Known rows, with every step that occurs:
saziz -> runa -> tanuta -> mavo: [-2.146, 0.906, 0.979, 2.012, 2.213, 0.501, 0.894, 0.703, -0.621, -0.369, 3.179, 0.221, 0.143, 0.482, 1.505, -1.324, -1.385, 0.556, 2.286, -1.891, -0.345, -0.792, 1.645]
vubi -> sikep: [-2.306, -0.861, 0.652, -0.223, 0.764, 1.281, -0.135, -4.402, -0.361, 0.714, 4.233, 1.464, 3.538, 0.266, 3.061, 1.003, 3.201, -1.651, 4.012, -1.455, -0.515, -1.289, 0.085]
tanuta -> kedofi -> vison -> runa: [3.615, -1.187, 1.058, 0.110, -0.949, -0.989, -1.355, -0.347, -0.783, -0.744, -4.268, 1.041, 0.183, -0.239, -1.201, -1.270, -0.444, -0.411, -1.833, 1.765, 3.488, 0.787, -0.268]
betu -> mavo -> saziz: [-1.126, 0.115, 1.494, -1.588, 3.113, -2.282, 1.153, 1.719, -0.927, 1.359, 7.448, -1.110, -1.540, -0.855, 0.501, 3.158, -1.438, 4.783, 2.682, -1.732, -2.706, -0.652, 1.430]
sikep -> vubi -> runa -> vison: [2.170, 1.595, -1.007, 1.660, -0.325, -2.477, -0.720, 1.174, 0.366, 0.402, 1.087, 2.012, 0.659, 0.464, 1.676, -0.657, 1.503, -2.236, -0.045, -0.180, -1.692, -1.499, 0.048]
sikep -> vubi -> runa -> vison -> kedofi: [1.952, -1.368, -1.088, 0.529, -2.273, -1.762, -1.052, -1.033, 1.682, 0.349, -2.668, 1.237, 1.078, 0.565, -0.228, -0.925, 1.678, -1.876, 1.091, 2.587, 0.542, 1.205, -1.696]
betu -> toki: [-2.383, -0.420, 1.540, 1.086, 3.466, -3.306, 0.914, -1.340, -1.676, 0.976, 3.579, 0.785, -0.484, -2.222, 1.894, 2.181, 0.271, 0.610, -3.568, -3.219, -0.293, -0.064, 0.226]
tanuta -> mavo -> saziz -> runa -> vison: [0.792, 0.716, 1.548, 0.493, -0.519, 0.697, -0.245, 0.723, 0.574, 0.030, 2.044, 1.227, -1.232, -0.250, 0.109, 0.440, -2.731, -0.104, 0.072, -0.133, -1.365, -1.440, 1.728]
vison -> runa: [0.838, -1.428, 0.660, 2.554, 0.631, -0.377, -0.455, 0.912, 0.813, -0.206, -0.130, 0.483, 0.454, -0.263, -0.276, 0.916, 0.008, 0.217, 0.168, 1.784, 1.768, 1.159, -1.442]
toki -> betu -> mavo -> saziz -> runa: [-0.899, 0.127, 4.022, 2.500, 0.904, 0.794, 0.853, 0.823, 0.053, 0.729, 4.601, -0.537, -1.039, 0.057, -0.182, 1.208, -1.337, 4.135, 2.683, -0.695, -1.222, -1.506, 2.466]
sikep -> vubi -> runa -> vison -> kedofi -> tanuta: [-0.219, 0.426, 0.010, 0.051, -1.047, -1.946, -0.511, -0.274, -0.407, 0.041, -4.782, -1.948, 0.800, 0.598, -0.521, -0.131, 2.827, -3.308, -3.075, 1.201, -1.206, 0.770, -2.231]
kedofi -> vison -> runa: [2.545, -1.099, 2.225, 0.046, -0.131, -1.581, -1.234, -0.359, -0.919, -0.681, -3.767, 0.630, 0.803, -0.561, -0.954, 0.170, -0.183, -1.069, -2.256, 1.736, 1.976, 0.881, -0.766]
saziz -> runa: [-0.140, 1.253, 2.138, 2.410, -1.083, 3.298, 0.157, -1.035, -1.148, 0.167, 2.909, 0.458, -1.018, -0.030, 0.631, 0.582, 0.324, 0.676, -0.122, 0.157, 0.175, -0.523, 1.771]
toki -> betu: [-1.786, -1.949, 1.250, -0.665, 1.075, 0.244, 1.391, 0.225, -1.142, -0.014, -0.705, -0.571, 2.394, -0.314, 2.234, 0.388, 0.942, 0.497, 5.981, -1.748, 2.070, -0.722, -1.530]
tanuta -> kedofi -> vison -> runa -> saziz: [1.641, -0.441, -4.006, -1.465, 0.247, -0.047, -1.107, 0.176, 1.348, -0.544, -2.548, -0.446, -1.046, -0.238, -3.206, -1.356, -0.336, -0.356, -0.286, 0.842, 0.213, 0.909, -1.681]
tanuta -> runa -> vison -> kedofi: [3.035, -1.468, -0.789, -1.235, -2.135, 0.502, -0.992, -1.235, 2.301, -0.155, -2.476, 1.301, 0.286, -0.543, -0.596, -0.756, -0.158, -0.952, -0.038, 2.406, 1.533, 0.690, -1.660]
tanuta -> kedofi: [1.614, 0.250, -2.848, -1.029, -1.106, 2.130, 0.272, -0.411, -1.885, 0.256, 1.996, 0.789, -1.582, -0.167, 1.235, -1.239, 0.402, 1.488, 1.711, -0.828, 3.104, 0.145, 0.769]
kedofi -> tanuta -> mavo -> saziz: [-1.412, 0.120, 0.756, -0.429, 2.552, -1.361, 0.918, 1.279, -2.069, 0.791, 4.982, -2.482, -2.684, -0.528, 0.671, 1.853, -1.288, 2.771, 3.513, -1.576, -0.109, -0.046, 1.433]
vubi -> runa: [0.428, 1.733, -1.886, 3.606, -0.477, -0.246, -0.405, -0.501, -0.470, 0.464, 3.923, 1.671, 1.156, 0.381, 1.731, 0.977, 2.897, -0.509, 1.807, -0.367, -0.022, -1.145, 1.184]
toki -> betu -> mavo -> saziz -> runa -> vison -> kedofi: [0.463, -2.542, 2.020, -0.650, -1.732, -0.458, -0.253, -0.822, 2.396, 0.096, -2.857, 0.553, 1.297, 0.152, -1.441, -0.143, -1.273, 0.388, 1.766, 1.992, -0.136, 0.526, -1.033]
toki -> betu -> mavo: [-1.896, -0.674, 4.115, -1.779, 3.536, -2.652, 1.506, 0.923, -1.431, 0.272, 2.364, -0.153, 2.911, -0.536, 1.672, 0.240, -0.642, 2.559, 3.876, -3.500, -2.218, -2.485, -0.106]
sikep -> vubi -> runa -> vison -> kedofi -> tanuta -> mavo: [0.378, 0.298, 1.773, 1.247, 1.204, -2.903, -0.264, -0.129, -2.043, -0.102, -1.225, -1.146, -0.065, 0.506, 0.743, -2.536, 0.390, -1.495, 2.035, -0.770, 0.375, -0.498, 0.127]

Rows:
[-3.355, 1.404, -1.114, 2.173, 0.441, 2.351, 1.012, 1.229, 1.755, -0.171, 1.644, 0.137, 0.972, 0.862, 0.620, 1.114, 0.899, -0.336, -2.311, -0.291, -2.279, 0.255, 0.090]  saziz -> runa -> tanuta
[-3.459, 1.079, -1.391, 2.281, 0.770, 1.750, 1.173, 2.201, 2.411, 0.267, 3.157, -0.571, -0.111, 0.856, 0.132, 2.056, 0.283, 1.218, -1.332, -0.007, -2.446, 0.485, 0.551]  mavo -> saziz -> runa -> tanuta
[-0.589, 0.084, 2.535, 0.163, 0.494, -0.525, -0.116, -1.037, -1.980, -0.545, -1.665, -1.060, -0.155, 0.067, 0.083, -1.751, -1.227, -1.420, 0.821, -0.738, 0.404, -0.446, 0.491]  saziz -> runa -> vison -> kedofi -> tanuta -> mavo
[1.935, 1.340, -0.212, -3.044, -1.748, 0.692, -0.503, -1.348, -2.502, -0.664, -3.468, 0.842, -0.029, 0.046, -0.126, -1.701, 0.212, -0.978, -3.369, -0.631, 1.367, -0.305, 1.538]  saziz -> runa -> tanuta -> kedofi -> vison
[1.195, 1.186, -4.769, -0.888, 0.835, 1.599, -0.548, 0.275, 2.364, -0.167, -0.051, -1.985, -2.074, -0.590, -2.440, -0.978, 1.086, 0.175, -0.463, 0.086, -0.996, -0.345, -1.766]  vison -> kedofi -> tanuta -> runa -> saziz
[0.209, -0.394, -3.908, 1.405, -0.421, 1.383, 0.315, 1.887, 1.786, -0.290, -0.509, 0.893, 0.023, 0.846, -0.064, -1.414, 0.217, 0.987, -0.611, 0.400, 2.155, 0.944, -0.533]  vison -> runa -> tanuta -> kedofi
[0.840, -1.977, -0.883, -2.506, -2.225, -0.012, -0.599, -1.773, 1.258, -0.031, -3.077, 0.891, 0.993, -0.337, -0.506, 0.317, 0.042, -1.899, 0.238, 2.202, 0.652, 1.748, -2.241]  runa -> vison -> kedofi
[-0.444, 0.092, 2.814, 2.990, -0.416, 1.525, 0.169, -0.323, -0.414, 0.475, 2.696, -1.322, -2.498, 0.301, -0.854, 0.426, -1.143, 2.469, 1.878, 0.795, 0.539, -0.027, 2.358]  vison -> kedofi -> tanuta -> mavo -> saziz -> runa
[1.816, 1.059, -0.384, -2.906, -1.507, 0.300, -0.430, -0.742, -2.123, -0.378, -2.473, 0.351, -0.779, 0.040, -0.447, -1.048, -0.157, 0.058, -2.788, -0.464, 1.317, -0.080, 1.887]  mavo -> saziz -> runa -> tanuta -> kedofi -> vison
[-2.020, -0.252, -0.836, 0.039, 2.961, -1.224, 1.236, 2.080, -0.182, 0.790, 6.230, -1.269, -1.905, -0.158, 1.012, 1.849, -1.700, 3.424, 4.342, -1.360, -0.435, 0.318, 1.297]  runa -> tanuta -> mavo -> saziz
[-1.853, -0.701, 2.543, -0.939, -0.435, -1.238, 0.196, 0.076, 0.538, -0.177, -4.833, -2.409, 1.302, 0.255, -1.603, 0.750, 0.210, -1.213, -2.122, 0.472, -1.928, 0.054, -1.574]  toki -> betu -> mavo -> saziz -> runa -> vison -> kedofi -> tanuta
[0.893, -0.383, -3.132, -1.620, 0.856, -0.425, -1.043, 0.069, 1.305, -0.504, -2.205, -0.702, -0.561, -0.456, -3.004, -0.354, -0.185, -0.850, -0.515, 0.834, -0.760, 0.910, -2.033]  kedofi -> vison -> runa -> saziz
[-0.337, 0.639, -3.468, 1.459, -0.985, 2.828, 0.738, 1.531, 1.172, 0.173, 2.027, 0.442, -1.508, 0.959, 0.018, -0.897, -0.044, 2.291, 0.011, -0.201, 1.237, 0.270, 1.330]  mavo -> saziz -> runa -> tanuta -> kedofi
[-0.339, 0.893, -3.231, 1.349, -1.224, 3.124, 0.601, 0.949, 0.820, -0.121, 0.966, 0.885, -0.714, 0.927, 0.403, -1.614, 0.376, 1.207, -0.731, -0.372, 1.391, 0.116, 0.982]  saziz -> runa -> tanuta -> kedofi
[-1.239, -0.044, 0.752, -0.910, -1.482, 0.083, -0.237, -0.528, 0.155, -0.084, -4.158, -2.328, -0.083, 0.116, -1.582, 1.364, 0.792, -2.128, -3.524, 1.476, -1.286, 1.072, -1.550]  mavo -> saziz -> runa -> vison -> kedofi -> tanuta
[-2.612, -0.390, -2.108, 2.221, 1.597, -0.264, 0.586, 2.700, 3.107, -0.426, -0.378, 0.129, 2.070, 0.709, -0.017, 1.428, 0.663, -0.663, -2.161, 0.843, -1.230, 1.428, -2.108]  vison -> runa -> tanuta
[-2.291, 0.507, -0.315, 0.186, 2.973, -0.655, 1.090, 0.959, -1.076, -0.268, 3.284, 0.004, 0.568, 0.118, 2.107, -0.813, -1.020, 0.269, 2.872, -2.416, -0.369, -0.420, 0.699]  runa -> tanuta -> mavo
[2.613, 1.990, -0.245, -0.851, -0.062, 0.386, -0.665, 1.291, 0.772, -0.552, -0.697, 0.739, -0.387, -0.928, 0.619, -0.153, -0.571, -2.006, -3.785, -0.599, -1.129, -2.355, -0.282]  kedofi -> tanuta -> runa -> vison
[-1.847, -0.099, 0.180, -1.627, -0.779, 0.097, 0.129, -1.342, -1.404, -0.079, -3.747, -2.784, 0.550, -0.124, -0.585, 1.242, 2.370, -2.256, -2.707, 0.794, -0.300, 1.644, -2.272]  vison -> kedofi -> tanuta
[1.759, 1.093, -1.115, -4.337, -1.193, -0.161, -0.380, -1.231, -2.901, -0.608, -3.430, 0.666, 0.283, -0.215, 0.330, -1.332, 0.481, -1.222, -2.979, -0.987, 1.342, 0.037, 0.848]  runa -> tanuta -> kedofi -> vison
[1.663, 1.225, 0.750, -3.267, -0.625, -0.724, -0.266, -0.478, -2.148, -0.312, -1.825, 0.548, -0.310, 0.022, -0.634, -1.201, -0.704, 0.840, -2.995, -1.144, 0.004, -0.785, 2.226]  betu -> mavo -> saziz -> runa -> tanuta -> kedofi -> vison
[0.123, 1.070, 1.730, 0.440, -0.468, 0.453, -0.197, 0.753, 0.380, -0.140, 0.766, 0.309, -1.110, -0.102, -0.246, 0.601, -2.342, -0.786, -1.392, -0.281, -1.958, -1.464, 1.403]  kedofi -> tanuta -> mavo -> saziz -> runa -> vison
[1.047, -1.638, 0.395, -0.597, -3.055, 1.220, -0.810, -2.041, 1.715, -0.151, -3.201, 1.139, 0.692, 0.018, -1.082, -0.178, -0.298, -1.610, -0.430, 2.765, 0.592, 1.368, -1.282]  saziz -> runa -> vison -> kedofi
[1.072, -1.988, 0.909, -0.221, -2.183, 0.371, -0.682, -1.417, 1.646, 0.059, -1.818, 0.781, -0.254, 0.047, -1.234, -0.457, -1.543, -0.220, 1.515, 2.481, 0.884, 1.173, -0.374]  tanuta -> mavo -> saziz -> runa -> vison -> kedofi
